What can hang from each mark:
k792: k79 k153 k825
k820: k79 k740
k153: k792
k825: k740 k792
k155: k79
k22: k155
k79: k155 k792 k820

Every row comes from one small tree of marks. The marks that hang from a mark follow it in brackets, in the order of their numbers. Every link used is in the known rows. Which tree was each row made from?
Known rows:
k79(k820): [-0.34 -0.61  0.23 -0.31  2.08 -0.09 -2.77 -0.24 -0.02 -1.41 -0.40  2.06
 -0.44  0.66  0.81 -0.43 -1.11  0.62 -0.70 -0.33  0.86]
k79(k792 k820): [-0.75 -2.38  0.16 -0.55  1.63 -0.98 -2.64 -1.51 -1.35 -3.10 -0.94  1.55
 -0.27  2.69  1.53 -1.89 -0.47  1.37 -1.50 -1.63  1.35]
k820(k79(k792) k740): [-0.68 -4.02 -1.52  1.72  0.54 -2.48  0.04  0.48 -0.85  0.05 -0.13  1.38
 -0.96  2.56 -0.47 -3.04 -0.20  0.85 -0.92 -1.93  2.82]
k155(k79): [ 0.47 -0.78  0.95  0.59  0.36  2.46 -0.05 -1.35 -1.28 -0.12 -0.52 -0.39
 -0.93 -0.37  1.19  0.89  0.83  1.65 -0.16 -0.68 -0.45]
k792(k79(k820) k153 k825(k740)): [-0.98 -0.95  1.88 -4.96  1.35 -2.72 -1.94  4.28 -0.53  2.96 -2.38  1.71
  0.16  1.59  0.80 -1.38  0.68 -2.40 -0.38  4.42  0.40]
k820(k79(k155) k740): [-0.63 -3.21 -3.10  2.26  1.11 -0.08  0.22  2.06  0.00  1.55 -0.25  2.38
 -1.27  0.90 -0.44 -1.32 -0.14  0.57 -0.18 -2.55  2.07]
k153(k792(k79)): [ 0.48 -0.36  0.77 -0.31 -0.77 -0.17 -2.06  1.32  0.20  1.47  0.77  1.23
 -0.63  2.24  0.69  0.19 -0.85 -1.58  0.60  1.65 -0.63]
k825(k740 k792(k153)): [-1.07  0.53 -1.33 -0.33 -0.71 -2.87  2.64  4.79  0.42  2.60 -0.27 -1.29
 -0.05 -0.98 -0.49 -0.94  2.65 -2.38  0.36  4.33 -0.61]
k792(k79 k825(k740)): [-0.20 -0.52  0.60 -3.99 -0.84 -2.38  1.23  3.81 -0.53  1.94 -1.88 -0.01
  0.03  1.47  1.08 -1.30  0.17 -2.24  0.00  1.60  1.07]
k155(k79(k792(k153) k820(k740))): [-0.53 -3.13  1.55  0.37  2.13  0.66 -1.82 -1.46 -2.09 -1.07 -1.85  0.93
 -0.89  1.89  1.93 -1.23  0.98  2.58 -1.22 -0.54  0.19]
k792(k79 k153): [-0.32 -1.41  2.29 -1.38 -0.03 -0.69 -2.01  0.26  0.41  2.06 -0.16  0.56
  0.75  1.34 -0.18 -0.97  0.25 -1.57 -0.73  1.76 -0.71]
k79(k155 k820): [-0.69 -1.22 -2.09  0.16  2.48  2.46 -2.28  0.86 -0.17 -0.88 -1.08  2.92
 -0.70  0.31  1.50  0.53 -0.52  1.06 -0.46 -2.50  0.31]
k792(k79 k153 k825): [-0.25 -0.91  3.01 -4.32 -0.22 -1.42 -2.18  3.17 -0.07  3.75 -1.44  0.73
  0.49  1.30 -0.34 -0.93  1.06 -2.28 -0.32  3.89 -0.51]
k792(k79(k155) k153 k825(k740)): [-1.03 -1.05  0.08 -4.42  0.20 -0.93  0.37  5.09 -0.68  4.31 -2.60  0.87
  0.27  0.91  0.61 -0.46  1.89 -2.57  0.26  3.16 -0.55]
k22(k155): [-0.70 -2.01 -0.26 -0.80 -0.39  2.84  1.11  0.30 -0.23  0.38  0.00 -1.31
 -0.54  1.44 -0.54  0.34  1.47  0.37  0.31 -0.36 -1.91]
k825(k740 k792): [-0.69  0.49 -2.14  0.23 -1.31 -2.72  3.46  4.47  0.43  1.22 -0.02 -1.47
 -0.38 -0.81  0.15 -1.13  1.72 -1.89  0.22  2.16  0.27]
k153(k792): [ 0.30  0.66  0.05  0.03 -0.17  0.18 -1.60  1.54 -0.16  1.35  0.65  1.02
 -0.83  1.10  0.12  1.05 -0.20 -0.94  1.18  2.57 -1.00]
k155(k79(k792(k153 k825) k820)): [-0.31 -2.15  1.94 -1.65  1.77  1.31 -2.69 -0.66 -2.46 -0.49 -1.99  0.96
 -0.97  1.39  1.69 -0.31  1.53  1.89 -0.90  0.85 -0.01]
k825(k792): [ 0.01  0.00 -0.40  1.00 -1.48 -1.10  0.35  2.72  1.03  1.02  0.89 -0.79
 -0.32 -0.54 -0.60 -0.93  1.21 -1.26 -0.31  1.00 -0.26]
k155(k79(k792)): [ 0.16 -2.03  0.80  0.43  0.06  1.82  0.10 -2.24 -2.30 -1.31 -0.91 -0.72
 -0.81  1.09  1.74 -0.17  1.25  2.18 -0.66 -1.55 -0.09]
k22(k155(k79(k792))): [-0.64 -3.42  0.37 -0.51 -0.33  4.07  1.16 -1.29 -1.82 -0.56 -0.63 -1.82
 -1.09  2.15  0.63  0.19  2.33  1.91 -0.22 -1.44 -1.95]
k792(k825): [ 0.04  0.51  0.71 -2.88 -0.16 -0.82 -0.16  3.01 -0.49  1.68 -1.33  0.18
 -0.22 -0.02 -0.20  0.03  0.83 -0.77  0.40  2.16  0.19]
k820(k79 k740): [-0.42 -2.75 -1.49  1.84  0.87 -1.83 -0.14  1.30  0.06  1.27  0.26  1.72
 -1.05  1.08 -0.93 -1.97 -0.64  0.32 -0.34 -1.10  2.46]

Which tree is each row?
[-0.45 -3.08 -0.42  0.18  1.11  0.36 -1.69  0.83  0.37 -0.20 -1.21  2.37
 -0.24  2.31  1.90 -1.70 -1.50  0.24 -1.22 -3.49  0.95] -> k792(k79(k155 k820(k740)))
[-0.94  0.81  0.66 -4.27  0.84 -2.24  0.76  4.71 -0.91  3.78 -2.30  0.05
  0.22 -0.50 -0.62  0.05  2.46 -1.99  0.95  6.05 -0.66] -> k792(k153 k825(k740))
[ 0.15 -0.92 -0.19 -0.23  0.46  1.03 -3.16  1.82  0.05  1.07  0.27  2.71
 -1.00  2.43  1.39  0.46 -1.14 -1.11  0.35  0.40 -0.50] -> k153(k792(k79(k155 k820)))
[-0.08 -1.77  1.79 -1.47  0.32  1.28 -0.69 -0.45 -2.49  0.49 -1.62 -0.53
 -0.74  0.91  1.17 -0.10  2.32  1.57 -0.40  1.07 -0.49] -> k155(k79(k792(k153 k825)))
[-0.49 -0.49 -1.35 -0.07 -1.91 -3.04  2.98  4.20  0.68  1.31 -0.03 -1.26
 -0.23  0.31  0.68 -1.90  1.06 -2.58 -0.32  1.16  0.61] -> k825(k740 k792(k79))
[-0.30 -1.57  1.15 -1.68  0.45  0.77  0.44  0.05 -2.70  0.61 -2.01 -0.73
 -0.77  0.84  1.46 -0.10  2.54  1.31 -0.20  1.42 -0.44] -> k155(k79(k792(k153 k825(k740))))
[-0.03  1.25 -0.34 -2.36 -0.16 -1.23 -0.11  4.52 -0.77  2.70 -0.63  0.86
 -1.03  1.02  0.34  0.94  0.61 -1.84  1.77  4.59 -0.58] -> k153(k792(k825(k740)))
[-0.72 -1.18 -0.37 -2.60 -0.43 -2.31  1.57  1.66 -2.02 -0.40 -1.96 -0.66
 -0.05  1.99  0.99 -1.55  1.41 -0.11 -0.19  0.83  0.85] -> k79(k792(k825(k740)))
[-0.02 -1.59  0.59 -1.23  0.01  0.81  1.04 -0.23 -2.77 -0.40 -1.91 -0.84
 -0.96  0.98  1.86 -0.26  1.83  1.56 -0.27 -0.11  0.19] -> k155(k79(k792(k825(k740))))
[-0.77 -1.85  1.46 -4.19  1.52  0.22 -3.78  3.81 -0.23  3.16 -2.26  2.78
 -0.01  1.44  0.70 -0.59  0.77 -1.67 -0.63  2.16 -0.32] -> k792(k79(k155 k820) k153 k825)
[-0.83 -3.00 -2.47  0.51  0.67  1.21 -1.62  0.18 -1.22  0.78  0.39  2.09
 -0.95  1.09 -0.63 -0.50  1.16  0.12 -0.53 -1.20  1.28] -> k820(k79(k155 k792(k153)))
[-0.55 -1.60  0.16  0.11 -0.34 -0.32 -2.19  3.33  1.21  2.01  0.26  1.01
 -0.20  0.39  0.05 -1.34  1.20 -1.83 -1.08  0.99 -0.59] -> k825(k792(k79(k155 k820) k153))
[-0.67 -2.02  3.04 -3.93  1.51 -2.50 -3.54  3.67  0.07  3.06 -2.25  2.20
  0.20  2.25  0.41 -2.13  0.14 -1.53 -0.87  3.35  0.39] -> k792(k79(k820(k740)) k153 k825)
[-0.95 -3.68  0.86 -0.95  0.93  3.96 -0.55 -1.14 -1.83 -0.53 -0.94 -0.74
 -1.15  2.39  0.76  0.12  2.23  2.00 -0.47 -0.54 -1.96] -> k22(k155(k79(k792(k153) k820)))
[-0.78 -3.73  0.48 -0.67  0.68  4.05 -0.16 -1.31 -1.83 -1.21 -0.78 -0.85
 -1.36  2.50  1.00  0.03  1.77  2.18 -0.56 -1.56 -1.56] -> k22(k155(k79(k792 k820)))
[-1.04 -0.71 -0.42 -0.87 -0.38 -3.26  0.79  4.48  0.69  1.96 -0.40 -0.08
 -0.09  0.49  0.43 -2.00  1.39 -2.78 -0.61  3.19  0.15] -> k825(k740 k792(k79(k820) k153))
[-0.24 -0.93  1.19  0.05 -1.60 -1.50 -1.01  2.88  1.30  2.48  0.73 -0.39
  0.14  0.33 -0.73 -1.55  1.46 -2.28 -0.83  2.19 -0.75] -> k825(k792(k79 k153))
[-0.97 -2.38 -2.12  0.95  2.88  0.99 -1.34  1.73  0.01 -0.53 -1.88  2.95
 -0.77  1.13  1.67 -0.72 -0.69  1.51 -0.58 -2.97  0.70] -> k79(k155 k820(k740))
[-0.97 -3.08  0.73 -0.63  1.91  0.02 -2.95  1.44  0.38  1.73 -1.42  2.65
  0.25  2.06  1.05 -1.52 -0.20 -0.49 -1.17 -0.35 -0.23] -> k792(k79(k155 k820(k740)) k153)
[-0.82 -2.73 -2.11 -0.88  0.62  0.80 -1.70  1.61 -1.49  1.64 -0.25  2.17
 -1.04  1.02 -0.76 -0.44  1.56 -0.27 -0.29 -0.16  1.34] -> k820(k79(k155 k792(k153 k825)))
[-0.90 -4.22  0.46 -0.23  0.84  3.39  0.35 -0.92 -1.76 -1.06 -1.19 -0.77
 -1.32  2.89  1.10 -0.57  1.70  2.45 -0.55 -1.85 -1.36] -> k22(k155(k79(k792 k820(k740))))
[-1.22 -4.46 -2.61  1.65  1.19 -0.84 -0.34  1.46 -0.97  1.37 -0.77  2.14
 -0.95  2.28 -0.40 -2.25  0.89  0.82 -0.70 -1.98  1.86] -> k820(k79(k155 k792(k153)) k740)
[-0.03 -0.14 -0.75 -2.54 -0.50 -0.24 -0.35  4.77 -0.59  3.04 -0.92  1.48
 -0.99  2.08  1.23  0.55  0.25 -2.33  1.33  2.56 -0.54] -> k153(k792(k79(k155) k825(k740)))
[-1.04 -0.87 -1.71 -0.52 -1.10 -2.00  2.31  5.03  0.63  2.92 -0.52 -0.65
 -0.03 -0.08  0.38 -1.33  2.22 -2.85 -0.10  2.28 -0.60] -> k825(k740 k792(k79(k155) k153))
[-0.68 -3.32  0.46 -0.16  1.11  3.79  0.24 -0.33 -1.08 -0.21 -0.87 -0.51
 -1.41  1.85  0.79  0.18  1.37  2.02 -0.16 -1.19 -1.56] -> k22(k155(k79(k820(k740))))
[-0.01 -0.02  0.51 -2.93  0.29 -1.55 -2.00  4.19 -0.46  2.07 -0.79  1.97
 -1.09  2.47  1.27 -0.06 -0.63 -2.27  0.81  3.53  0.23] -> k153(k792(k79(k820) k825(k740)))
[-0.88 -0.46 -0.58 -0.68 -1.32 -3.22  2.10  4.56  0.73  2.66 -0.19 -1.09
  0.11  0.20  0.05 -1.80  1.98 -3.01 -0.20  3.32 -0.25] -> k825(k740 k792(k79 k153))
[-0.02 -1.52 -0.24  0.21  0.64  0.40 -2.78  2.23  0.14  1.24 -0.13  2.68
 -1.01  2.84  1.50 -0.13 -1.25 -0.86  0.30  0.14 -0.32] -> k153(k792(k79(k155 k820(k740))))
